What can hang from each mark
safu: fori rusid
mezetu: fori rusid vefis
kamat: rusid vefis
zazev: fori vefis
rusid: safu zazev
vefis: mezetu safu zazev

Every row comes from one small tree of marks. The marks that hang from a mark follow it in brackets, in alphabetical order. Every link used is in the known rows. Which tree was each row made from?
Known rows
zazev(fori): [-0.43  2.20  0.25  1.05  2.06 -1.32 -1.59  2.18  0.68  1.11  1.03  1.95
 -0.12  0.39 -0.43 -1.12  1.95  1.94  0.51 -0.60]
mezetu(fori): [-2.29  1.25  1.28 -1.02  2.19 -0.40  0.42  1.11  0.67  2.90 -0.07 -1.06
 -0.12 -0.02 -0.98  1.61  1.89  1.24 -0.82 -0.21]
zazev(fori vefis): [ 0.58  3.56 -0.57  0.52  2.59 -2.25 -0.97  4.23 -0.21  2.36 -0.81  2.21
 -0.15  2.04 -1.04 -1.03  1.41  2.58 -0.65 -0.42]
kamat(vefis): [ 0.86  2.08  1.48 -2.22 -0.50 -1.63  0.99  1.87 -0.67  0.47  0.08 -1.36
 -1.98  0.20 -0.92 -0.22  1.07  0.54 -0.95 -2.73]
mezetu(rusid vefis(zazev(fori))): [-2.76  1.17 -1.85  1.89  0.92 -1.30 -3.18  3.04  2.36  1.92  2.11 -1.05
 -3.16  2.37 -2.26 -2.48  1.23  2.61 -0.66 -1.86]
zazev(vefis(mezetu safu(fori rusid))): [ 1.36  1.44 -1.46 -0.03 -1.03 -0.67  1.37  2.05  2.51  2.43 -6.54 -1.13
 -1.14  0.42 -0.35  0.42 -0.46  1.70 -1.70 -0.03]
zazev(vefis): [-0.21  3.07  0.18 -1.27  0.53 -1.79  1.12  3.21 -0.83  0.98 -1.71  0.26
 -0.06  1.53 -1.01 -0.42  0.55  1.81 -1.84 -1.20]
vefis(mezetu(rusid(zazev)) safu): [-0.57 -1.42  2.64  2.27 -2.53 -0.79 -0.02 -0.25  5.62  1.46 -0.82 -3.12
 -2.78 -0.59 -0.91  1.01 -0.50  3.50 -0.44 -0.41]
vefis(mezetu(fori) safu zazev): [-1.72 -0.67  1.01 -0.52  0.72  0.26 -0.20  0.07  3.87  5.75 -2.23 -4.28
 -0.44 -1.43  0.20  4.53 -0.75  3.13 -0.44 -0.68]
rusid(safu zazev(fori)): [ 0.86 -0.48  0.75  3.08  3.27 -1.91 -3.04  2.01 -0.26  2.55  2.89 -1.70
 -1.47  0.98 -2.33  0.51 -0.30  3.21 -0.44 -0.58]
rusid(safu zazev): [ 0.22 -0.93  1.35  1.70  1.64 -1.47 -1.27  1.13 -0.81  1.43  2.14 -3.20
 -1.43  0.49 -2.16  1.00 -1.04  2.57 -1.38 -1.24]
kamat(vefis(mezetu(fori rusid(safu)) zazev)): [-1.42 -0.49  0.56 -1.80  1.52  0.58 -0.06  1.87  1.73  3.69  0.63 -5.58
 -2.92 -0.20 -2.45  2.46 -1.22  3.04 -0.57 -1.53]
vefis(safu(rusid) zazev): [ 0.74  1.34 -2.24  0.27 -2.33 -1.06  0.57  1.16 -0.12  4.27 -0.70 -0.44
 -0.55 -0.92 -0.07  1.69 -1.34  1.64  1.35 -1.75]
mezetu(rusid vefis(safu zazev)): [-1.81  0.45 -1.05  1.84 -2.04 -1.52 -1.93  1.90  2.12  2.55 -0.40 -3.29
 -3.48  1.51 -1.69 -1.08  0.58  2.56 -0.97 -2.54]
kamat(rusid vefis): [ 1.98  3.35 -0.72 -2.30 -0.60 -2.06  0.77  2.15 -0.79 -0.07  0.78  2.47
 -1.02  0.44 -1.99  0.03  0.47  0.09  1.93 -2.64]
mezetu(fori rusid(safu zazev)): [-2.28 -1.40  1.34  2.15  2.34 -0.37 -1.04  1.43  1.34  3.90  3.01 -4.27
 -2.86  1.15 -3.82  1.70  0.14  3.90 -0.60  0.55]
vefis(safu zazev): [-0.09  1.18  0.12  0.04 -1.17 -1.44 -0.10  0.57  0.32  3.97 -0.35 -1.89
 -0.24 -0.43  0.36  2.35 -0.36  2.81  0.04 -2.09]
rusid(safu(fori) zazev(vefis)): [ 1.18  0.01 -0.31  1.57  3.21 -2.02 -1.04  1.95 -0.22  3.20 -0.94 -3.51
 -1.83  2.60 -2.61  1.03 -0.58  3.43 -3.89 -0.43]
safu(fori rusid(zazev(vefis(mezetu)))): [ 0.86  0.72 -2.06  0.63  0.80 -1.23  0.73  1.18  3.32  2.72 -2.06  0.62
 -2.02  1.49 -1.50 -0.18 -0.33  1.00 -2.52  0.44]
safu(fori rusid(zazev)): [ 0.58  0.67 -1.98  1.09  0.42 -1.32  0.38  0.24  2.28  2.26  0.15  1.22
 -1.89  0.96 -1.24 -0.53  0.48  0.38 -1.60  0.04]
kamat(rusid(safu(fori)) vefis): [ 2.57  2.20 -2.24 -1.29  1.20 -1.08 -0.37  2.15 -1.78  0.38 -1.26 -0.56
 -1.39  0.66 -2.65  0.27 -0.24  0.87  0.90 -1.98]
safu(fori rusid(zazev(vefis))): [ 1.23  1.47 -2.57  0.76  0.69 -1.89  0.85  1.58  1.78  3.10 -1.12  1.32
 -1.90  2.05 -1.75 -0.45  0.19  0.88 -2.32  0.21]

Write each row's tree
[-0.10 -0.16  2.57 -0.85 -0.86 -1.16  0.63  1.19  3.43  0.59  1.26 -2.77
 -3.74  0.21 -1.88  0.05 -0.19  1.95 -1.10 -1.85]
kamat(vefis(mezetu(rusid(zazev))))
[-2.09 -0.18  0.66  2.44 -0.76 -2.40 -2.07  1.73  3.25  0.54  2.36 -1.66
 -4.33  2.75 -2.79 -2.57  1.30  1.71 -2.17 -1.88]
mezetu(rusid(zazev) vefis)
[ 0.55  1.82 -2.54  0.23  1.68 -0.25 -0.63  1.41 -1.04 -0.34 -1.20  0.84
  0.52  0.20 -2.05  0.14 -0.06  1.50  1.11 -0.67]
kamat(rusid(safu(fori)))
[-2.57 -0.65 -0.78  1.53  2.45  1.22 -2.24  2.00  3.06  2.13  1.67 -2.98
 -1.41 -0.39 -1.72  0.73 -1.71  4.72  0.79 -0.20]
vefis(mezetu(rusid(safu)) zazev(fori))
[ 1.71  0.46  1.50 -1.24 -1.11 -0.93  0.64  0.31  2.94  1.87 -4.41 -3.82
 -2.71 -0.62  0.02  1.09  0.68  1.38 -1.89 -1.79]
kamat(vefis(mezetu safu(fori)))
[ 2.66 -0.11  0.93 -0.57 -2.70 -1.67  0.85  0.98  2.55  2.40 -1.87 -2.25
 -3.34 -0.94 -0.85  1.08 -0.95  0.55 -0.09 -2.00]
kamat(vefis(mezetu safu(rusid(zazev))))
[-3.00  0.15 -0.20  0.88  1.68  0.53 -1.56  1.62  4.60  2.20  2.25 -0.85
 -1.17 -0.25 -1.08  0.37 -0.65  4.23  0.64 -0.22]
vefis(mezetu(rusid) zazev(fori))
[ 0.74 -0.18 -1.11  0.83 -1.95  0.52  0.75 -0.32  4.20  1.58 -5.91 -1.76
 -1.37 -1.60  0.50  0.58 -0.26  0.87 -0.59  0.10]
vefis(mezetu safu(fori rusid))
[ 3.49  2.89 -1.14 -1.08 -1.39 -2.39  0.52  1.14  0.36  1.85 -2.40  0.96
 -1.65  0.53 -1.35  0.82  0.85  0.79  1.26 -2.11]
kamat(rusid vefis(safu(fori)))
[-1.73 -1.08  1.14  3.10 -0.25 -2.45 -2.27  1.41  4.12  5.14  0.27 -3.87
 -4.75  2.50 -2.99  0.36  2.00  2.37 -1.73 -0.79]
mezetu(fori rusid(zazev) vefis(safu))
[ 1.05  0.47  1.23 -1.93 -1.34 -1.11  0.45  0.95  2.06  3.29 -1.62 -3.96
 -2.23 -0.91 -0.16  2.52 -0.97  2.04 -0.64 -2.80]
kamat(vefis(mezetu safu zazev))
[-4.34  0.27 -1.10  0.52  1.75 -0.52 -1.84  2.39  2.46  4.28  1.29 -3.35
 -3.13  2.17 -2.87  0.00  1.51  2.23 -1.43 -1.23]
mezetu(fori rusid vefis(zazev))
[-1.63  1.68 -1.61  0.69  2.09 -1.83 -3.25  2.74  0.91  2.27  0.72 -0.52
 -1.56  1.72 -0.93 -1.29  1.31  1.21 -1.35 -2.62]
mezetu(vefis(zazev(fori)))
[ 0.69  1.42  0.31 -0.26 -0.04 -1.01  0.93  1.63  2.87  2.27 -6.28 -2.30
 -0.86  0.77 -0.01  0.92  0.30  2.65 -2.85 -0.38]
zazev(vefis(mezetu safu(fori)))
[-1.19  0.54  1.40  2.87  0.51 -1.98 -1.31  1.48  3.11  1.61  4.59  0.67
 -2.79  1.68 -2.40 -1.26  1.13  3.55  0.13 -0.10]
mezetu(rusid(zazev(fori)))
[-0.62  0.88 -1.67  0.73  0.12 -1.76 -2.14  1.00  1.76  3.46 -3.13 -3.18
 -2.11  1.61 -0.26  0.00  1.32  1.42 -2.93 -2.65]
mezetu(vefis(safu(fori) zazev))
[ 3.01  1.79 -0.16 -1.05 -3.08 -1.94  1.35  1.80 -0.78  2.13 -2.07 -1.16
 -2.63 -0.69 -0.75  0.09  0.07 -0.01  0.56 -2.46]
kamat(vefis(safu(rusid)))
[ 1.29 -1.11 -0.35  1.73 -1.62 -0.52  0.24 -0.76  5.39  2.75 -3.99 -1.77
 -2.12 -0.90 -0.02  1.21 -0.52  1.37 -1.16  0.19]
vefis(mezetu safu(fori rusid(zazev)))
[ 0.66 -0.99  0.19  1.33  3.27 -1.13 -1.11  1.61  1.79  2.51 -2.07 -4.48
 -1.83  1.86 -2.32  1.33 -1.32  3.58 -4.03 -0.10]
rusid(safu(fori) zazev(vefis(mezetu)))
[ 1.32  0.60 -1.53  2.75 -1.17 -2.94 -2.74  2.25  1.68  2.67 -1.58 -0.16
 -3.04  1.28 -1.13 -1.70  1.19 -0.04 -0.51 -1.95]
mezetu(vefis(safu(rusid(zazev(fori)))))
[-0.55  1.37  0.82  2.51  0.89 -2.57 -1.01  2.78  2.48  2.42  3.37  0.82
 -2.78  2.81 -2.86 -1.18  0.74  4.00 -0.70  0.05]
mezetu(rusid(zazev(fori vefis)))
